Known rows, with every step that occurs:
S-Q-U: [ 0.07  0.30 -0.03  0.00  0.24 -0.20  0.22  0.40 -0.37 -0.05  0.08 -0.21
  0.08 -0.15  0.11  0.08 -0.28  0.01 -0.01  0.01 -0.01 -0.24 -0.05]
U-Y-S-Q: [-0.05  0.29 -0.11 -0.11  0.26 -0.09  0.02  0.26 -0.49  0.19  0.27 -0.07
  0.17  0.03  0.05 -0.18 -0.31 -0.19 -0.14  0.17 -0.04  0.04  0.12]
V-U-Q: [-0.11 -0.03 -0.05  0.10  0.10 -0.19  0.33  0.39 -0.40 -0.12  0.08 -0.27
  0.03 -0.30 -0.06  0.07 -0.46  0.07 -0.05  0.15  0.26 -0.06  0.08]
S-V: [ 0.09  0.29 -0.01 -0.33  0.24 -0.21  0.18  0.51 -0.41  0.10  0.29 -0.24
 -0.21  0.21 -0.33  0.05 -0.30  0.11  0.05 -0.10  0.17 -0.01  0.06]
Q-U-Y-S: [-0.18  0.07 -0.05  0.30  0.13 -0.13  0.06  0.17 -0.35  0.17  0.28 -0.30
  0.13 -0.36  0.50  0.00 -0.20 -0.12  0.07  0.03 -0.25 -0.12 -0.01]
P-U: [-0.01  0.13  0.04 -0.08  0.22 -0.17  0.31  0.49 -0.37 -0.01  0.01 -0.25
  0.02  0.19  0.36  0.26 -0.31  0.12 -0.04 -0.14  0.39 -0.02  0.02]
Q-U: [-0.02  0.15  0.03  0.09  0.14 -0.21  0.26  0.40 -0.29 -0.02  0.18 -0.36
  0.01 -0.26  0.22  0.24 -0.23  0.11  0.09 -0.11 -0.03 -0.26 -0.06]
F-U: [-0.21  0.09  0.04 -0.23  0.13 -0.24  0.31  0.41 -0.37 -0.02  0.24  0.03
 -0.02  0.24  0.08  0.24 -0.28  0.08  0.11 -0.16  0.10 -0.16  0.12]
Q-U-V: [-0.03  0.16 -0.07  0.23  0.13 -0.06  0.27  0.33 -0.30 -0.23  0.34 -0.17
 -0.03 -0.27  0.30  0.09 -0.34  0.08  0.07 -0.03  0.00 -0.27 -0.03]
Y-S: [-0.09  0.22 -0.01  0.01  0.16 -0.17  0.09  0.27 -0.38  0.25  0.20 -0.35
  0.09 -0.04  0.08  0.12 -0.18 -0.09 -0.03 -0.06 -0.11 -0.10  0.09]
S-P-U-V: [ 0.06  0.14 -0.12  0.03  0.25  0.00  0.26  0.42 -0.39 -0.21  0.12 -0.17
  0.06  0.20  0.33  0.03 -0.46  0.05 -0.08 -0.11  0.34  0.01  0.06]
U-Q: [-0.14  0.13 -0.01 -0.25  0.13 -0.16  0.31  0.46 -0.37 -0.02  0.32 -0.12
  0.05  0.06 -0.14  0.11 -0.35  0.07 -0.03  0.09  0.23 -0.03  0.09]
Y-S-F-U: [-0.19  0.13 -0.06 -0.07  0.15 -0.23  0.16  0.24 -0.42  0.17  0.14  0.09
  0.22  0.23  0.17  0.10 -0.31 -0.21  0.10 -0.19 -0.08 -0.18  0.10]
V-S-F-U-Q: [-0.27  0.04 -0.19  0.04  0.17 -0.25  0.36  0.37 -0.43  0.09  0.07  0.30
  0.15  0.34 -0.02  0.03 -0.36 -0.04  0.09 -0.02  0.21 -0.18  0.12]
Q-U-Y-S-V: [-0.07  0.19 -0.09  0.18  0.22 -0.15  0.01  0.24 -0.38  0.19  0.27 -0.28
 -0.12 -0.19  0.26 -0.16 -0.22 -0.12  0.15  0.02 -0.20 -0.06 -0.03]
Q-U-Y-S-P: [-0.08  0.08 -0.10  0.17  0.21 -0.11  0.03  0.21 -0.38  0.18  0.20 -0.43
  0.21 -0.22  0.32 -0.10 -0.26 -0.14  0.02 -0.06 -0.26 -0.04  0.02]
P-U-Y-S-V: [-0.06  0.17 -0.09  0.06  0.27 -0.12  0.05  0.31 -0.43  0.20  0.17 -0.20
 -0.12  0.13  0.36 -0.14 -0.29 -0.11  0.06 -0.01  0.10  0.12  0.03]
Y-S-Q: [ 0.03  0.38 -0.08 -0.11  0.26 -0.15  0.06  0.30 -0.46  0.20  0.11 -0.17
  0.15  0.09 -0.05 -0.05 -0.24 -0.17 -0.14  0.07 -0.05 -0.08  0.10]
P-U-F: [-0.13  0.18 -0.03 -0.09  0.20 -0.10  0.37  0.50 -0.37 -0.22  0.16 -0.15
  0.13  0.28  0.49  0.20 -0.36  0.06 -0.03 -0.18  0.50  0.04  0.03]
Y-S-P-U-F: [-0.13  0.20 -0.11  0.06  0.26 -0.07  0.23  0.35 -0.41 -0.07  0.01 -0.30
  0.27  0.27  0.58  0.03 -0.33 -0.13 -0.05 -0.22  0.27  0.09  0.05]
Y-S-Q-U-V: [-0.01  0.31 -0.17  0.37  0.21 -0.04  0.12  0.19 -0.38 -0.12  0.18 -0.09
  0.09 -0.26  0.38 -0.12 -0.31 -0.16 -0.01  0.10 -0.17 -0.27 -0.01]
U-Y-S: [-0.16  0.11 -0.04  0.01  0.15 -0.11  0.04  0.23 -0.41  0.24  0.39 -0.23
  0.13 -0.09  0.19 -0.02 -0.25 -0.11 -0.03  0.05 -0.09  0.03  0.11]
Y-S-Q-U: [ 0.00  0.32 -0.07  0.23  0.24 -0.19  0.11  0.24 -0.38  0.10  0.02 -0.26
  0.15 -0.24  0.32  0.01 -0.20 -0.16  0.00  0.03 -0.24 -0.26 -0.04]
U-V-S-Y: [ 0.06  0.36 -0.28  0.18  0.25 -0.12  0.21  0.38 -0.54  0.04  0.26  0.03
 -0.11  0.16 -0.19 -0.15 -0.31  0.13  0.07  0.02  0.20 -0.26  0.11]
S-V-U-F: [-0.02  0.14 -0.11  0.03  0.18 -0.16  0.28  0.45 -0.44 -0.23  0.16 -0.30
 -0.10 -0.09 -0.03 -0.03 -0.46  0.04  0.04 -0.09  0.34  0.01  0.06]

Rows:
[-0.20  0.14 -0.09 -0.04  0.21 -0.17  0.05  0.25 -0.44  0.20  0.33  0.00
 -0.14  0.17  0.14 -0.15 -0.26 -0.14  0.17 -0.02 -0.11  0.02  0.11]
F-U-Y-S-V
[-0.05  0.23 -0.11  0.04  0.29 -0.08  0.07  0.27 -0.48  0.14  0.08 -0.07
  0.18  0.11  0.42 -0.14 -0.33 -0.19 -0.15  0.13  0.12  0.07  0.07]
P-U-Y-S-Q
[-0.08  0.30 -0.22  0.30  0.27 -0.15  0.32  0.38 -0.41 -0.10  0.03 -0.05
  0.15  0.01  0.28  0.00 -0.25  0.00  0.01 -0.05  0.16 -0.22 -0.02]
V-S-Q-U-F
[ 0.05  0.10 -0.17  0.19  0.34 -0.18  0.29  0.45 -0.42  0.17 -0.26 -0.31
  0.08  0.31  0.26  0.12 -0.26  0.10 -0.08 -0.21  0.35 -0.02  0.05]
V-S-P-U
[-0.02  0.17 -0.06 -0.02  0.21 -0.13  0.17  0.38 -0.40 -0.05  0.31 -0.10
  0.10 -0.19  0.21 -0.07 -0.35  0.01 -0.02  0.12  0.02 -0.08 -0.01]
S-Q-U-Y
[ 0.02 -0.01 -0.08  0.02  0.18 -0.16  0.15  0.41 -0.46 -0.03  0.24 -0.28
 -0.18 -0.26 -0.11 -0.13 -0.48  0.08  0.01  0.08  0.21  0.09  0.08]
S-V-U-Y
[-0.14  0.09 -0.10  0.07  0.24 -0.12  0.22  0.33 -0.40  0.07 -0.07 -0.26
  0.20  0.16  0.42 -0.03 -0.34 -0.13 -0.06  0.00  0.19  0.06  0.06]
Y-S-P-U-Q
[-0.33  0.03 -0.05  0.05  0.12 -0.15  0.10  0.18 -0.41  0.17  0.34  0.01
  0.10  0.04  0.37  0.01 -0.24 -0.14  0.09  0.00 -0.14 -0.05  0.13]
F-U-Y-S
[-0.03  0.17 -0.24  0.32  0.21 -0.10  0.28  0.36 -0.41  0.07  0.17 -0.04
 -0.06  0.08 -0.06  0.04 -0.25  0.13 -0.04 -0.02  0.20 -0.19  0.12]
U-V-S
[-0.33  0.04 -0.01 -0.21  0.11 -0.21  0.37  0.40 -0.37 -0.09  0.26  0.14
  0.03  0.21  0.06  0.13 -0.35  0.04  0.10  0.02  0.16 -0.11  0.12]
F-U-Q
[-0.06  0.16 -0.09 -0.10  0.17 -0.13  0.03  0.26 -0.44  0.26  0.35 -0.09
  0.30  0.02  0.07 -0.08 -0.37 -0.22 -0.05 -0.02 -0.01  0.02  0.08]
U-Y-S-F
[ 0.06  0.16 -0.18  0.03  0.30 -0.20  0.21  0.43 -0.43  0.27 -0.02 -0.33
  0.08  0.21 -0.26  0.06 -0.22  0.11 -0.08 -0.17  0.13 -0.07  0.12]
V-S-P
[ 0.06  0.36 -0.19  0.03  0.27 -0.25  0.20  0.44 -0.54  0.22  0.14 -0.11
 -0.08  0.20 -0.27 -0.03 -0.23  0.15  0.07 -0.05  0.19 -0.24  0.09]
V-S-Y
[-0.15  0.20 -0.03  0.06  0.14 -0.14  0.33  0.42 -0.31 -0.23  0.29 -0.24
  0.12 -0.11  0.37  0.18 -0.29  0.07  0.09 -0.16  0.13 -0.17 -0.04]
Q-U-F
[ 0.07  0.33 -0.29  0.17  0.31 -0.09  0.23  0.38 -0.49  0.04  0.09  0.11
  0.01  0.20 -0.18 -0.11 -0.31  0.03 -0.15  0.11  0.23 -0.16  0.13]
U-V-S-Q
[-0.06 -0.09 -0.03  0.07  0.11 -0.15  0.21  0.38 -0.43 -0.05  0.25 -0.29
  0.01 -0.37  0.04  0.02 -0.46  0.10 -0.06  0.09  0.21  0.04  0.09]
V-U-Y
[-0.19  0.11 -0.08 -0.04  0.11 -0.08  0.31  0.35 -0.38 -0.23  0.38  0.18
 -0.05  0.17  0.16  0.11 -0.38  0.06  0.09 -0.07  0.12 -0.18  0.13]
F-U-V
[ 0.06  0.27 -0.18  0.35  0.29 -0.23  0.25  0.36 -0.40  0.12 -0.12 -0.15
  0.04 -0.11  0.12  0.04 -0.18  0.05 -0.01  0.01  0.00 -0.31 -0.03]
V-S-Q-U
[-0.13  0.13 -0.12 -0.10  0.13 -0.09  0.28  0.35 -0.41 -0.20  0.36  0.29
  0.10  0.26  0.07  0.04 -0.48 -0.05  0.07 -0.12  0.16 -0.18  0.12]
S-F-U-V
[ 0.05  0.17 -0.27  0.19  0.28 -0.08  0.22  0.38 -0.44  0.09  0.08 -0.18
  0.04  0.19 -0.18 -0.06 -0.30  0.08 -0.08 -0.09  0.15 -0.09  0.14]
U-V-S-P
[-0.21  0.04 -0.10 -0.06  0.21 -0.12  0.06  0.22 -0.43  0.18  0.24 -0.14
  0.19  0.14  0.21 -0.08 -0.30 -0.16  0.04 -0.09 -0.17  0.04  0.15]
F-U-Y-S-P
[ 0.01  0.21 -0.06 -0.09  0.24 -0.15  0.06  0.29 -0.41  0.25  0.11 -0.45
  0.18  0.07 -0.05  0.01 -0.24 -0.12 -0.07 -0.14 -0.13 -0.01  0.11]
Y-S-P
[-0.13  0.12 -0.02 -0.29  0.15 -0.24  0.28  0.41 -0.41  0.01  0.22  0.15
  0.14  0.34 -0.02  0.17 -0.39 -0.04  0.09 -0.22  0.14 -0.16  0.10]
S-F-U
[-0.16  0.06 -0.05  0.18  0.19 -0.10  0.09  0.25 -0.41  0.18  0.17 -0.22
  0.13 -0.01  0.61  0.01 -0.26 -0.12 -0.04  0.01  0.09  0.06  0.05]
P-U-Y-S
[-0.13 -0.04 -0.08  0.32  0.12 -0.13  0.06  0.18 -0.44  0.15  0.16 -0.37
  0.10 -0.43  0.26 -0.06 -0.34 -0.12 -0.04  0.10 -0.06  0.00  0.10]
V-U-Y-S
[-0.01  0.15 -0.14  0.17  0.23 -0.12  0.03  0.22 -0.51  0.10  0.07 -0.18
  0.15 -0.26  0.11 -0.20 -0.39 -0.20 -0.16  0.22 -0.02  0.01  0.12]
V-U-Y-S-Q
[-0.15  0.07 -0.02 -0.07  0.18 -0.15  0.37  0.48 -0.37 -0.08  0.07 -0.11
  0.06  0.17  0.32  0.15 -0.38  0.07 -0.04  0.04  0.43  0.01  0.03]
P-U-Q
[-0.03 -0.02 -0.13  0.19  0.20 -0.11  0.02  0.21 -0.46  0.15  0.08 -0.48
  0.18 -0.28  0.12 -0.15 -0.39 -0.14 -0.08  0.01 -0.09  0.07  0.13]
V-U-Y-S-P
[-0.08  0.15 -0.21  0.17  0.31 -0.11  0.35  0.46 -0.43 -0.05 -0.10 -0.20
  0.17  0.39  0.40  0.07 -0.32  0.05 -0.06 -0.24  0.48  0.04  0.06]
V-S-P-U-F
[ 0.02  0.32 -0.06 -0.07  0.24 -0.20  0.05  0.32 -0.42  0.27  0.20 -0.32
 -0.14  0.10 -0.11 -0.04 -0.21 -0.10  0.06 -0.07 -0.07 -0.04  0.07]
Y-S-V
[-0.05  0.13 -0.25  0.60  0.20 -0.12  0.29  0.30 -0.35  0.01  0.07 -0.11
 -0.07 -0.18  0.25  0.06 -0.21  0.12  0.07 -0.03  0.04 -0.34  0.00]
Q-U-V-S
[-0.15  0.09 -0.17  0.04  0.20 -0.28  0.30  0.37 -0.44  0.19  0.02  0.22
  0.12  0.37 -0.03  0.13 -0.29 -0.01  0.09 -0.21  0.15 -0.24  0.11]
V-S-F-U
[ 0.01  0.25 -0.07 -0.09  0.18 -0.18  0.07  0.29 -0.42  0.27  0.19 -0.20
  0.27  0.07 -0.03  0.04 -0.32 -0.20 -0.05 -0.12 -0.03 -0.10  0.07]
Y-S-F
[-0.07  0.25 -0.29  0.21  0.29 -0.12  0.28  0.34 -0.49 -0.02  0.04  0.33
 -0.01  0.31 -0.01 -0.09 -0.31  0.00 -0.04  0.07  0.17 -0.22  0.15]
F-U-V-S-Q
